Every row comes from one small tree of marks. The marks that hang from a mark follow it in brackets, in the order of their numbers. Every link used is in the known rows. Which tree was each row made from?
Known rows
Z_999(Z_507(Z_928)): 0.24, 0.03, -0.43, 1.69, 0.30, 1.94, -1.38, -0.51, 0.18, 1.63, 1.37, 0.70, -2.11, 0.97, -0.18, -1.25, 0.17, -0.24, 2.01, -1.96, 1.56
Z_928(Z_215 Z_974(Z_304(Z_774))): -0.14, -0.45, -1.02, 1.87, 3.62, 0.38, 2.24, -2.87, 0.49, 2.40, -0.60, 4.27, 1.21, 0.74, -4.26, -0.96, 2.27, -1.38, 1.26, 0.81, 1.77
Z_774(Z_540): 0.84, 1.19, -1.41, 2.08, 2.24, -0.27, 2.01, 0.77, -0.92, 2.22, 0.15, 2.98, 0.57, 1.05, -1.59, -2.10, 1.21, -1.48, 1.55, -0.77, 2.25
Z_999(Z_507(Z_928(Z_150 Z_215 Z_974))): 0.22, -0.63, -0.54, 1.54, 0.43, 2.60, -2.62, -1.65, 1.35, 2.66, 0.81, 1.21, -1.98, 1.52, -1.51, -0.28, -0.11, -1.16, 1.31, -0.62, 0.94
Z_999(Z_507(Z_928(Z_215 Z_974(Z_304 Z_540 Z_742)))): 1.18, -0.44, -1.00, 2.84, 2.65, 0.84, 0.14, -2.60, 0.95, 3.04, -1.77, 2.55, -2.60, 0.00, -2.28, -2.16, 0.85, -0.95, 0.39, -0.33, 0.39
Z_999(Z_507(Z_928(Z_215))): 0.05, 0.02, -0.40, 1.81, 0.06, 1.96, -1.21, -1.13, 0.75, 1.50, 0.93, 1.36, -2.09, 1.20, -0.39, -1.45, -0.02, -0.53, 2.24, -1.95, 1.34
Z_215(Z_928(Z_150 Z_507 Z_974(Z_304 Z_540 Z_742))): 1.81, -0.48, -1.59, 2.96, 2.81, 0.14, 0.96, -1.70, 0.99, 4.03, 0.83, 2.94, -1.48, -0.79, -3.93, -1.91, 0.97, -0.07, 0.35, 1.16, -0.60
Z_974(Z_304 Z_742): 2.52, 0.10, -0.06, 2.17, 4.43, 0.16, 3.26, -2.20, -0.88, 2.15, -0.57, 3.20, 0.05, -0.30, -2.59, -2.75, 1.95, -1.52, 1.00, 0.58, 1.12
Z_304(Z_774 Z_974(Z_742)): -0.46, 1.17, -1.73, 2.24, 5.22, 0.98, 6.13, 0.23, -2.04, 2.29, -0.53, 1.50, 1.18, -0.46, -1.19, -1.55, 2.82, -1.59, 1.22, 0.84, 2.34
Z_928(Z_150 Z_215 Z_507 Z_974): -0.28, -0.28, -1.36, 0.41, 1.06, 1.47, -0.63, -2.60, 1.78, 2.39, 2.50, 4.39, 0.82, 1.69, -3.47, 0.04, -0.86, -2.22, 2.60, -0.33, 0.39
Z_974(Z_304 Z_540): 1.63, -0.22, -1.11, 3.06, 4.05, -0.37, 3.18, -0.89, -0.68, 2.19, -1.38, 3.84, -0.39, 0.52, -3.31, -3.31, 1.58, -0.62, 0.62, 0.23, 1.51
Z_928(Z_150 Z_507): 0.23, -0.27, -0.84, 0.70, 0.56, 1.90, -0.07, -0.77, 0.33, 1.53, 3.08, 2.82, 0.52, 1.95, -1.62, -0.75, -0.76, -1.56, 3.26, -1.34, 0.77
Z_507(Z_928(Z_150 Z_215 Z_974)): 0.47, -0.65, -0.43, 1.18, 0.53, 2.53, -2.24, -1.57, 1.14, 3.07, 1.23, 1.63, -0.49, 1.63, -2.73, 0.05, 0.11, -1.19, 0.89, 0.91, 1.04
Z_974(Z_304(Z_774) Z_540 Z_742): 2.20, -0.61, -0.84, 3.89, 6.40, -0.51, 5.99, -2.02, -1.27, 2.96, -4.39, 3.69, -0.43, -0.35, -3.49, -3.73, 2.96, -1.30, -0.29, 1.18, 0.96
Z_774(Z_540 Z_742): 0.74, 1.78, -1.81, 2.12, 2.72, -0.97, 2.60, 0.37, -1.61, 2.47, -1.63, 1.93, 1.15, 0.52, -1.28, -3.12, 1.80, -1.56, 1.54, -0.27, 1.83
Z_507(Z_928): 0.50, 0.16, -0.27, 1.32, 0.42, 1.71, -0.70, -0.14, -0.30, 1.74, 1.95, 0.98, -0.62, 0.92, -1.08, -1.18, 0.48, -0.01, 1.81, -0.75, 1.84
Z_507(Z_928(Z_215 Z_974)): 0.10, 0.15, -0.72, 1.07, 0.81, 1.37, -1.19, -1.60, 0.90, 2.43, 1.51, 2.21, -0.35, 0.68, -2.57, -0.51, 0.41, -0.59, 1.26, 0.08, 1.54
Z_974(Z_304(Z_774) Z_540): 0.80, -0.86, -1.17, 3.68, 4.75, -0.12, 4.61, -1.01, -1.05, 2.32, -2.93, 3.59, 0.05, 0.73, -3.45, -3.10, 2.75, -0.48, 0.60, 0.41, 1.71
Z_928(Z_150 Z_215 Z_507 Z_974(Z_540)): 0.09, -0.34, -1.96, 1.26, 2.07, 0.74, 0.39, -2.41, 1.80, 2.92, 0.74, 5.02, 0.09, 1.48, -4.11, -0.87, -0.96, -2.12, 1.56, 0.04, 0.12

Write each row's tree
0.54, -1.13, -1.42, 1.32, 2.28, 1.17, -0.06, -2.44, 0.77, 2.90, 1.78, 3.98, 0.84, 1.18, -3.90, -0.36, 0.58, -1.71, 2.12, 0.15, 0.16 : Z_928(Z_150 Z_507 Z_974(Z_304))
0.74, -0.66, -0.45, 0.99, 0.87, 2.53, -2.43, -0.77, 0.40, 3.21, 1.84, 0.78, -0.50, 1.34, -2.45, 0.34, 0.34, -0.84, 0.65, 0.91, 1.34 : Z_507(Z_928(Z_150 Z_974))
-0.25, 1.38, -2.57, 3.41, 5.59, 0.11, 7.03, 0.93, -2.35, 3.15, -2.51, 2.06, 1.21, -0.41, -1.27, -2.31, 3.50, -2.06, 0.82, 0.89, 2.08 : Z_304(Z_774(Z_540) Z_974(Z_742))
0.58, -0.67, 0.07, 1.60, -0.19, 2.90, -1.61, -0.92, 0.69, 2.21, 1.09, 1.20, -0.73, 2.14, -1.53, -0.84, -0.08, -0.94, 1.73, 0.09, 1.12 : Z_507(Z_928(Z_150 Z_215))
-1.43, 1.70, -3.19, 3.29, 4.65, -0.14, 6.40, 1.46, -2.78, 2.85, -2.81, 1.14, 2.08, 0.07, -1.01, -2.63, 3.80, -1.52, 1.53, 0.63, 2.32 : Z_304(Z_774(Z_540 Z_742) Z_974)
1.71, -1.19, -0.23, 2.22, 2.23, 2.09, -0.73, -2.91, 0.93, 3.70, -0.87, 2.22, -0.79, 0.79, -3.42, -0.99, 1.13, -1.62, 0.21, 1.78, 0.16 : Z_507(Z_928(Z_150 Z_215 Z_974(Z_304 Z_742)))
1.79, 0.37, -0.45, 1.36, 2.05, 1.25, -0.85, -0.65, 0.71, 3.69, 2.80, 0.87, -1.03, -0.35, -2.91, -0.28, 0.71, -0.31, -0.02, 1.83, 1.07 : Z_215(Z_928(Z_150 Z_974(Z_742)))
1.89, -0.34, -0.77, 3.79, 5.41, -0.31, 5.44, -1.73, -1.53, 2.94, -3.75, 3.36, 0.52, -0.01, -2.74, -3.19, 3.66, -1.78, 0.66, 0.78, 1.08 : Z_974(Z_304(Z_774(Z_540)) Z_742)
2.08, 0.46, -1.22, 2.84, 3.78, -0.65, 1.72, -1.16, 0.33, 3.75, 0.51, 2.47, -1.46, -1.57, -3.89, -2.22, 1.85, 0.44, -0.63, 1.64, 0.89 : Z_215(Z_928(Z_974(Z_304 Z_540 Z_742)))
2.01, -1.24, -0.71, 2.90, 3.08, 1.52, 0.11, -2.76, 0.91, 4.13, -2.27, 2.71, -1.35, 0.65, -3.89, -1.72, 1.03, -1.50, -0.60, 2.07, -0.08 : Z_507(Z_928(Z_150 Z_215 Z_974(Z_304 Z_540 Z_742)))
-0.06, 0.01, -0.76, 1.45, 0.65, 1.66, -1.74, -1.67, 1.11, 2.16, 1.03, 1.68, -1.88, 0.81, -1.37, -0.73, 0.11, -0.72, 1.60, -1.31, 1.31 : Z_999(Z_507(Z_928(Z_215 Z_974)))
0.17, 0.02, -0.79, 1.34, 0.90, 1.66, -1.89, -1.05, 0.53, 2.30, 1.50, 1.01, -1.91, 0.55, -1.13, -0.52, 0.31, -0.42, 1.38, -1.30, 1.52 : Z_999(Z_507(Z_928(Z_974)))
0.25, -0.86, -1.88, 3.31, 1.59, 0.57, 0.76, -0.84, 0.66, 3.82, 0.88, 2.56, -0.26, 0.26, -3.52, -1.08, 2.07, 0.10, 1.47, 0.50, 0.02 : Z_215(Z_928(Z_150 Z_507 Z_974(Z_304(Z_774(Z_540)))))
0.50, -0.59, -1.13, 3.58, 3.73, 0.08, 4.05, -0.71, -1.35, 2.36, -2.32, 3.28, 1.02, 1.07, -2.69, -2.53, 3.46, -1.04, 1.59, -0.03, 1.81 : Z_974(Z_304(Z_774(Z_540)))
-0.35, -1.50, -1.99, 2.79, 2.63, 0.86, 1.87, -3.10, 1.13, 3.30, -1.50, 5.19, 1.22, 1.79, -4.40, -1.01, 1.63, -2.38, 2.20, 0.28, -0.21 : Z_928(Z_150 Z_215 Z_507 Z_974(Z_304(Z_774(Z_540))))
-0.14, -0.61, -1.09, 2.45, 2.09, 1.27, -0.17, -1.88, -0.13, 2.69, -1.39, 0.72, -1.30, 0.36, -1.58, -1.39, 2.08, -0.35, 1.29, -0.65, 1.05 : Z_999(Z_507(Z_928(Z_974(Z_304(Z_774(Z_742))))))
0.71, -0.47, -1.48, 3.69, 5.06, -0.58, 4.99, -1.25, -1.47, 2.48, -4.09, 2.92, 0.43, 0.39, -3.25, -3.75, 3.14, -0.55, 0.61, 0.69, 1.43 : Z_974(Z_304(Z_774(Z_742)) Z_540)
-0.06, -1.17, -2.25, 2.58, 3.28, 0.46, 1.99, -2.32, -0.13, 3.63, -1.67, 3.62, 1.49, 1.15, -3.90, -1.21, 2.23, -1.96, 1.89, 0.52, -0.10 : Z_928(Z_150 Z_507 Z_974(Z_304(Z_774(Z_540 Z_742))))
0.76, -0.72, -0.88, 1.86, 1.37, 1.97, -1.40, -1.42, 1.16, 3.47, -0.18, 2.12, -1.07, 1.45, -3.23, -0.69, 0.02, -1.09, 0.08, 1.20, 0.84 : Z_507(Z_928(Z_150 Z_215 Z_974(Z_540)))
0.24, -0.37, -0.74, 2.61, 3.76, 0.30, 3.70, -1.52, -1.53, 1.79, -1.86, 2.16, 1.33, 0.69, -2.46, -2.56, 3.26, -0.71, 1.89, 0.23, 1.77 : Z_974(Z_304(Z_774(Z_742)))
1.22, 0.28, -1.43, 2.69, 2.75, -0.43, 0.83, -0.50, 0.47, 3.32, 1.43, 2.37, -1.15, -0.89, -3.83, -1.80, 1.70, 0.96, -0.05, 1.13, 1.32 : Z_215(Z_928(Z_974(Z_304 Z_540)))
0.27, 0.08, -1.32, 1.20, 0.29, 1.16, -1.40, -0.52, 1.23, 2.97, 4.35, 1.82, -0.61, 0.20, -2.77, -0.10, 0.00, 0.23, 1.85, 0.04, 0.54 : Z_215(Z_928(Z_150 Z_507 Z_974))
1.14, 0.22, -1.15, 1.36, 1.35, 0.92, -0.52, -1.17, 1.14, 3.34, 3.41, 1.89, -0.89, -0.48, -2.81, -0.53, 0.13, -0.25, 1.29, 0.54, 0.08 : Z_215(Z_928(Z_150 Z_507 Z_974(Z_742)))
0.52, -1.17, -0.55, 2.27, 0.90, 2.42, -2.09, -2.21, 1.25, 2.88, -0.13, 1.65, -2.00, 1.43, -1.98, -0.77, 0.61, -1.13, 1.20, -0.33, 0.57 : Z_999(Z_507(Z_928(Z_150 Z_215 Z_974(Z_304))))
0.44, -0.20, -1.39, 3.58, 4.05, -0.39, 4.44, -0.97, -1.79, 2.50, -3.49, 2.58, 1.39, 0.73, -2.52, -3.16, 3.85, -1.10, 1.60, 0.26, 1.54 : Z_974(Z_304(Z_774(Z_540 Z_742)))
0.41, 0.09, -1.15, 1.75, 1.65, 0.79, -0.33, -1.43, 0.89, 2.85, 0.09, 2.71, -0.97, 0.54, -3.08, -1.28, 0.28, -0.54, 0.45, 0.35, 1.32 : Z_507(Z_928(Z_215 Z_974(Z_540)))
